What can hang from each mark
delez: damo nele
meperat: gekan
nele: badil delez
remif: badil
gekan: belun meperat nele remif
damo: delez gekan
badil: nele
belun: gekan kesuzun

Known rows, with every way that one mark hangs from another
gekan{belun{kesuzun}}: [-62,6,28,-8,21,-7,10,24,17,38,-27,-16,17,16,47,-28,14,7,20,-50,-40,-30,-24,46,11,-3,8,-59,-49,10,-45,13,-16,-2,-18,-56,37,-26,-20,37,0,21,-2,-2,5,9,7,-1,-59,11,-29,-46,-5,32,31,42,35,-11,49,-8,-46,-32,-27,23,29,88,54]
remif{badil{nele{delez{damo{gekan}}}}}: [-52,26,7,3,-23,-15,52,5,-63,-28,0,33,24,-24,73,-25,-21,-48,-56,-8,-30,18,-67,34,5,-12,-20,-59,-42,-8,-13,18,2,72,17,-7,7,7,4,22,-14,-21,-22,69,-11,61,30,-5,-7,-26,-35,-65,11,-15,15,72,65,-7,33,5,19,-19,2,36,9,20,62]
nele{badil delez{damo{gekan{belun meperat remif}}}}: [-81,8,34,-9,-30,-46,34,15,-84,34,-12,18,-11,6,74,-14,-56,-30,-32,-18,-55,-9,-77,19,-6,-18,22,-40,-28,-8,-7,32,-12,12,18,-50,43,-52,-30,0,1,-13,-3,6,-13,20,40,40,-1,-23,-48,2,-16,-6,-18,39,19,-10,65,-9,0,-26,3,84,-8,4,23]
belun{gekan{meperat remif} kesuzun}: [-50,-3,-17,-51,31,-26,-22,24,18,6,-49,-1,-4,41,31,-53,1,13,17,-52,-44,-59,-20,18,19,19,-10,-90,-38,39,-55,51,7,-33,-13,-64,56,-50,19,43,-13,68,-42,1,10,-21,0,-2,-44,-1,-42,-53,-2,22,26,54,6,-28,71,-1,-24,-32,-36,24,34,77,23]
badil{nele{delez{damo}}}: [-31,20,1,-17,-41,-14,10,11,-60,22,-11,27,22,-11,91,-21,-26,-61,-42,-28,-29,31,-53,35,5,-12,-20,-42,-41,-8,-32,19,23,66,6,-25,20,9,10,31,-21,4,-27,61,-24,59,26,-25,-9,-22,-42,-43,6,-1,25,69,77,-3,26,11,11,-28,-41,24,10,28,72]
gekan{remif}: [-56,7,7,-24,20,1,-8,28,-12,-9,-27,29,15,15,37,-30,-10,-23,9,-41,-43,-21,-17,16,10,25,-11,-49,-44,17,-24,27,-24,14,0,-48,30,-32,15,34,-18,42,-5,4,-19,13,-9,-17,-52,-6,-39,-34,-1,44,16,25,23,-19,34,-14,3,-26,-11,31,29,48,39]
gekan{belun meperat}: [-68,-4,6,-15,4,-9,1,30,-3,56,-30,18,7,22,40,-21,-18,9,14,-46,-47,-32,-21,52,19,-4,19,-63,-38,6,-34,24,-34,-9,-11,-57,44,-25,-31,38,3,-4,13,8,-27,10,-1,0,-38,-20,-40,-34,-25,37,16,31,19,1,58,-9,-32,-23,-9,51,25,66,35]
belun{gekan{nele{badil delez}}}: [-18,10,24,-41,-34,-16,-9,14,-23,19,-20,33,-1,13,51,-7,-25,-33,-31,-31,-23,15,-61,46,17,0,-32,-52,-54,-22,-45,42,47,23,-25,-8,33,5,25,41,-35,45,-55,71,-3,33,12,-32,-14,-42,-35,-28,11,42,8,70,53,-37,17,-19,-3,-36,-47,14,37,52,54]
remif{badil{nele}}: [-46,17,-1,-22,14,8,23,27,19,-25,-25,30,22,-7,41,-27,10,-27,-26,-31,-38,-1,-30,46,22,17,-18,-67,-38,2,-51,24,-7,41,9,-5,15,14,8,50,-30,-6,-16,58,-11,39,-23,-39,-38,-28,-17,-85,14,35,13,49,44,-14,16,-16,-4,-1,0,13,55,57,58]
gekan{belun{kesuzun} remif{badil{nele{delez{damo}}}}}: [-66,-3,25,-15,-12,-58,33,26,-23,-69,-24,-9,-4,0,87,-29,-14,-25,-32,-47,-82,-10,-79,40,7,0,14,-68,-17,-22,-79,44,12,42,16,-20,46,-30,-33,17,-6,-7,-32,17,25,50,4,-12,-28,-11,-16,-63,-5,-52,-12,43,52,-17,55,15,-8,-31,-10,41,44,61,47]
delez{damo{gekan} nele}: [-49,37,20,14,1,16,38,-15,-75,48,13,38,30,6,54,-28,-28,-44,-27,-15,-2,19,-30,4,-14,-15,-33,-27,-75,18,71,8,-21,63,7,-43,3,-26,10,30,-6,24,13,37,-20,28,41,22,-21,7,-57,4,15,27,37,54,32,-6,29,-2,-3,-16,-8,50,-22,17,48]
nele{badil delez{damo}}: [-20,19,21,-26,-45,-4,25,2,-73,50,-14,34,23,-3,89,-3,-23,-60,-44,-22,-12,40,-53,29,0,-14,-16,-18,-52,-5,-12,27,22,52,13,-31,13,4,14,23,-33,11,-24,71,-20,45,34,-12,-16,-19,-39,-11,15,11,19,57,75,-10,9,-5,10,-26,-47,31,1,13,65]
delez{damo{gekan{remif}} nele{badil}}: [-58,37,42,-3,-3,5,48,-13,-80,25,6,38,12,7,54,-14,-40,-58,-42,-14,-14,23,-52,-17,-18,-3,-24,-14,-68,15,60,22,-9,52,27,-38,8,-47,12,23,-30,25,10,30,1,19,35,24,-21,1,-48,15,25,26,2,37,13,-23,14,-24,12,-4,-1,58,-10,-3,35]
damo{delez{nele} gekan}: [-49,49,25,23,13,25,51,-20,-57,56,9,46,29,11,40,-12,-24,-39,-17,-21,3,14,-32,6,-15,-5,-41,-27,-75,5,77,10,-35,40,2,-53,-3,-34,12,21,1,26,28,35,-15,17,26,8,-29,13,-57,5,17,27,41,45,24,-10,21,1,-15,-19,12,55,-12,33,45]
gekan{meperat nele{badil delez} remif}: [-59,-7,7,-43,-27,-44,-4,33,-23,9,-41,44,-14,19,59,-5,-49,-33,-17,-36,-64,-8,-71,31,12,4,14,-41,-21,-3,-55,59,7,10,-7,-29,46,-7,21,15,-18,22,-33,1,-12,22,-18,-31,-11,-41,-39,-12,-8,32,-28,29,23,-17,34,-7,11,-43,-18,56,38,21,26]
meperat{gekan{remif}}: [-62,1,-1,-49,19,-10,-6,39,-24,-9,-21,13,11,14,25,-24,-17,-7,28,-35,-49,-22,-7,4,11,24,-13,-74,-41,26,-29,23,-20,-10,6,-68,25,-50,9,33,-1,28,-5,-13,-20,17,-29,-16,-47,11,-38,-25,4,58,23,21,12,-16,41,-21,17,-7,-18,42,27,44,30]
nele{badil delez{damo{gekan{meperat remif}}}}: [-64,11,8,-26,-27,-31,32,7,-89,31,-13,34,4,5,73,-19,-49,-49,-35,-5,-35,1,-69,5,-6,-15,3,-30,-34,14,3,36,-2,24,24,-48,26,-31,10,6,-12,7,-17,21,-15,19,38,22,-1,-18,-54,-4,0,2,-7,49,27,-12,50,-2,19,-30,-10,69,-11,-13,30]
gekan{nele}: [-47,6,5,-11,4,2,-7,25,2,12,-14,41,10,18,35,-27,-13,-16,2,-44,-34,-6,-31,42,10,7,-9,-49,-58,-2,-25,30,-19,28,-28,-34,31,17,13,28,-11,39,-10,11,-13,20,-13,-39,-37,-12,-38,-31,-4,48,17,42,31,-8,33,-7,-2,-52,-14,30,34,58,46]
damo{delez{nele{badil}} gekan{meperat}}: [-48,42,22,0,4,19,67,-16,-54,101,-6,46,18,17,44,0,-31,-42,-34,-17,5,16,-50,5,-10,-12,-23,-20,-62,11,67,21,-22,20,11,-49,5,-29,13,19,-15,4,24,46,-15,6,20,12,-14,2,-51,12,17,27,15,43,7,-9,20,-13,-22,-1,8,65,-8,15,28]
gekan{belun{kesuzun} meperat nele{delez} remif{badil}}: [-83,-23,10,-22,1,-78,16,39,16,-61,-45,12,-28,29,55,-32,-27,17,5,-52,-103,-54,-73,59,19,-8,41,-80,-4,-12,-90,63,-11,-10,-13,-32,69,-25,-29,4,19,10,-28,-38,23,13,-30,-21,-28,-22,-23,-43,-33,-20,-30,21,18,-15,78,19,-23,-60,6,59,57,76,13]

Rows
[-76,10,39,16,-21,-29,14,24,-36,13,0,21,-2,7,52,-16,-38,-10,-3,-23,-50,-12,-70,51,5,-20,5,-60,-48,-26,-17,11,-21,24,-27,-27,39,-14,-23,14,18,4,-6,-1,-18,37,19,1,-22,-24,-44,-20,-26,37,4,48,40,-6,53,-4,-14,-55,4,59,11,54,48] -> damo{gekan{belun nele{delez}}}
[-81,-6,24,-36,13,-20,-5,44,-20,-8,-18,-4,0,18,24,-17,-25,13,31,-47,-68,-26,-17,19,11,21,9,-83,-33,3,-32,19,-29,-22,2,-64,46,-70,-31,34,12,11,8,-26,-20,20,-20,2,-49,9,-32,-22,-12,43,12,11,5,-15,56,-25,-2,-6,-6,55,29,61,26] -> meperat{gekan{belun remif}}
[-79,7,25,4,3,-33,55,17,-23,62,7,-1,-11,24,46,-32,-23,3,-17,-32,-38,-22,-73,29,-2,-30,26,-53,-53,-3,-13,21,-18,8,-21,-51,47,3,-28,-1,5,3,-2,-16,20,-7,31,25,-13,2,-41,-14,-10,-6,-12,62,3,-7,87,-10,-31,-57,-4,68,1,47,25] -> delez{damo{gekan{belun{kesuzun} meperat nele{badil}}}}
[-27,13,21,-20,-47,-20,19,8,-62,29,-4,45,8,0,76,-5,-38,-55,-43,-28,-25,41,-70,35,-1,-16,-12,-20,-52,-23,-19,36,26,59,-7,-23,25,25,12,11,-26,20,-28,45,-13,46,19,-28,-3,-25,-37,-6,7,1,0,55,65,-8,19,0,13,-55,-39,41,11,20,58] -> gekan{nele{badil delez{damo}}}
[-77,8,10,0,-18,-49,36,14,-50,48,-8,-15,5,2,86,-32,-25,-16,-25,-24,-49,-17,-79,42,6,-36,22,-72,-31,-1,-39,9,2,22,-3,-43,43,-17,-28,8,13,-22,-19,13,-2,30,45,24,-3,-2,-42,-47,-16,-21,16,82,47,3,80,19,-30,-30,-21,53,-6,46,50] -> badil{nele{delez{damo{gekan{belun{kesuzun} meperat}}}}}
[-22,43,38,-8,-5,32,49,-18,-38,72,-12,47,23,11,52,12,-20,-56,-32,-32,2,39,-41,15,-8,1,-36,-5,-67,-10,47,28,0,43,13,-37,-2,-23,13,30,-33,23,16,71,-7,23,7,-16,-33,3,-39,7,30,29,24,34,30,-15,-8,-17,-20,-3,-17,40,13,32,51] -> damo{delez{nele{badil}}}
[-89,-10,6,-27,29,-46,24,48,44,-43,-48,-10,-12,20,43,-40,0,17,-1,-54,-90,-57,-50,46,28,16,33,-95,-7,5,-98,45,-19,-12,10,-35,56,-35,-33,34,-3,-10,-10,-10,21,7,-36,-15,-41,-16,-11,-86,-14,-3,-20,28,6,-15,67,-5,-34,-14,13,41,67,85,18] -> gekan{belun{kesuzun} meperat remif{badil{nele}}}
[-25,17,23,-36,-5,8,-5,16,7,25,-15,33,2,22,26,-18,-8,-17,-18,-40,-17,1,-41,37,16,12,-38,-57,-64,-11,-37,40,26,15,-26,-17,31,7,21,50,-42,51,-38,58,0,11,2,-28,-29,-31,-35,-35,18,54,6,62,31,-33,24,-37,-9,-33,-34,11,44,65,46] -> belun{gekan{nele{badil}}}
[-40,53,44,11,3,31,66,-22,-58,77,6,39,30,8,42,4,-23,-52,-37,-13,8,34,-45,3,-17,-5,-42,-7,-77,0,76,10,-16,42,16,-41,-5,-30,14,23,-23,19,22,60,-8,17,25,10,-26,10,-47,11,29,33,26,46,21,-15,1,-19,-17,-1,5,53,-4,18,46] -> damo{delez{nele{badil}} gekan}
[-88,22,61,25,10,-8,51,17,-34,-4,11,27,-15,20,24,-11,-37,-14,-15,-39,-53,-9,-82,17,-10,12,-4,-39,-54,-36,15,32,-39,5,-8,-45,37,-37,-28,-4,1,23,21,-16,9,3,7,8,-27,-5,-40,2,-10,2,-32,22,-14,-20,55,-23,-13,-56,38,80,20,39,17] -> damo{delez gekan{belun nele{badil} remif}}
[-69,-9,-15,-24,11,-26,-16,36,3,-10,-33,48,-13,32,28,-35,-34,-2,12,-48,-66,-40,-38,31,13,20,13,-63,-30,14,-37,56,-29,0,-18,-51,53,-8,10,19,-2,41,-11,-31,-14,2,-29,-34,-28,-20,-46,-24,-20,35,-12,22,-1,-13,61,-2,3,-56,0,58,38,43,17] -> gekan{meperat nele remif}
[-82,11,29,8,-16,-19,48,19,-43,62,9,30,-13,19,40,-21,-46,-6,-27,-30,-36,-7,-68,35,2,-24,19,-47,-53,-15,6,27,-27,21,-12,-42,39,7,-34,6,-1,-4,9,0,-10,9,25,20,-5,-21,-45,-1,-16,7,-19,48,6,-6,73,-19,-18,-51,12,79,-2,29,27] -> delez{damo{gekan{belun meperat nele{badil}}}}
[-50,18,8,-18,-36,-15,41,2,-86,77,-6,30,19,-1,75,-13,-39,-46,-42,-1,-13,15,-60,21,-1,-29,-1,-31,-46,14,13,20,3,32,12,-44,15,-5,11,12,-14,-9,-15,50,-26,29,45,23,4,-20,-54,-7,6,8,12,66,45,-4,38,-3,8,-23,-25,58,-19,-6,47] -> nele{badil delez{damo{gekan{meperat}}}}
[-90,1,15,13,6,-19,19,34,-5,40,-6,26,-9,24,21,-31,-35,18,9,-33,-54,-40,-47,50,10,-13,22,-76,-43,-4,-11,20,-47,-8,-34,-48,47,-9,-30,16,20,1,10,-26,-21,4,2,10,-21,-22,-47,-24,-32,39,-3,42,-5,-1,79,-11,-26,-50,22,68,12,55,22] -> damo{gekan{belun meperat nele}}
[-19,4,3,-43,-51,-31,4,4,-56,42,-15,45,-14,19,66,-17,-45,-31,-39,-38,-25,9,-68,39,15,-20,-15,-54,-45,-16,-33,62,47,30,-20,-27,43,12,12,27,-26,34,-54,59,-11,27,26,-20,11,-41,-48,-14,-2,-8,0,73,46,-20,50,1,0,-51,-47,39,13,34,40] -> belun{gekan{meperat nele{badil delez{damo}}}}
[-98,-1,9,16,1,-36,21,26,-47,-8,3,31,-22,25,32,-42,-54,6,-3,-42,-70,-41,-63,26,-6,-8,25,-65,-40,-4,4,40,-49,8,-14,-59,62,-27,-37,-3,24,17,10,-52,-11,4,16,23,-11,-11,-56,-6,-39,-14,-23,29,-12,-3,103,3,-3,-65,28,92,1,32,4] -> delez{damo{gekan{belun meperat nele remif}}}
[-88,12,24,12,10,-30,57,3,-53,-23,-6,42,-8,17,44,-30,-51,-5,-21,-28,-60,-22,-52,20,-4,-10,14,-58,-38,4,39,43,-47,31,26,-45,35,-63,-46,15,13,-11,24,-5,-6,12,17,37,-17,-15,-44,-6,-18,-20,-15,17,-7,-6,72,1,-12,-13,43,89,8,26,6] -> delez{damo{gekan{belun meperat remif{badil}}} nele}
[-87,-4,19,-42,32,-43,27,51,27,-68,-25,-26,-5,10,29,-26,5,20,11,-44,-89,-36,-42,29,24,23,15,-108,-18,-1,-93,25,-10,-14,16,-34,43,-49,-36,32,3,-12,-14,-14,24,24,-45,-19,-55,14,-5,-82,2,14,-3,24,7,-22,57,-22,-16,5,0,36,66,89,26] -> meperat{gekan{belun{kesuzun} remif{badil{nele}}}}
[-79,-10,23,-48,4,-65,21,50,2,-69,-30,-26,-5,4,54,-15,-9,4,2,-38,-93,-25,-62,40,21,10,17,-109,-5,-10,-100,32,10,-6,18,-26,48,-53,-30,27,11,-19,-31,-2,24,44,-34,-19,-39,3,-7,-70,1,2,-3,29,36,-18,51,-7,-5,7,-12,35,63,79,38] -> meperat{gekan{belun{kesuzun} remif{badil{nele{delez}}}}}
[-91,20,28,16,33,-28,51,-2,-33,36,-14,5,-4,37,47,-27,-32,1,10,-42,-55,-38,-56,10,-14,-11,8,-53,-44,10,39,28,-45,-11,1,-76,41,-82,-27,3,25,23,28,-32,12,-13,20,33,-32,28,-52,3,-10,-12,10,29,-22,-9,74,17,-47,-26,24,84,0,58,9] -> damo{delez{nele} gekan{belun{kesuzun} meperat remif}}
[-22,34,32,-13,-19,19,38,-14,-58,69,-9,44,23,8,68,-4,-24,-62,-41,-30,1,46,-35,10,-8,-8,-29,-4,-70,4,36,24,11,66,18,-33,1,-11,8,39,-41,23,3,67,-8,33,26,-7,-24,-6,-36,7,29,29,20,45,47,-14,-4,-20,-6,-2,-34,36,4,15,57] -> delez{damo nele{badil}}
[-55,22,26,10,-10,6,47,7,-52,35,19,40,12,4,41,-24,-26,-37,-37,-20,-11,21,-59,17,-6,-9,-20,-27,-76,-3,22,17,-11,51,-10,-33,16,26,10,12,-21,23,-3,26,-3,21,28,-1,-14,-9,-43,-11,13,23,0,60,23,-13,35,-24,9,-50,-2,53,-2,14,43] -> delez{damo{gekan{nele{badil}}}}
[-75,22,11,19,28,-8,56,13,-23,-77,5,52,-7,15,10,-35,-23,-10,-14,-35,-51,-22,-62,17,-3,20,-16,-55,-45,-13,18,48,-51,23,-4,-35,28,-11,1,-9,6,36,4,-9,7,10,-15,-18,-30,-4,-40,-32,-4,-19,-15,29,-8,-22,59,4,10,-65,55,70,29,38,13] -> damo{delez gekan{nele remif{badil}}}
[-68,19,29,1,0,-7,36,13,-56,-11,13,40,-3,12,36,-31,-38,-38,-32,-21,-35,4,-61,-1,-13,7,-14,-33,-62,-1,15,30,-18,40,-2,-36,26,-2,10,4,-21,38,-6,-1,4,11,19,6,-18,-9,-45,-2,10,15,-21,44,6,-22,50,-24,22,-55,2,63,5,7,24] -> delez{damo{gekan{nele{badil} remif}}}
[-71,4,-11,-14,-8,-42,43,10,-76,-42,-18,47,-1,2,63,-37,-44,-26,-29,-13,-56,-22,-58,19,4,-12,7,-58,-25,13,-1,48,-24,31,24,-44,30,-30,-2,3,6,0,-20,12,-16,25,19,11,-8,-21,-49,-31,-13,-33,-4,42,24,-7,70,16,27,-36,18,72,3,5,23] -> nele{delez{damo{gekan{meperat remif{badil}}}}}
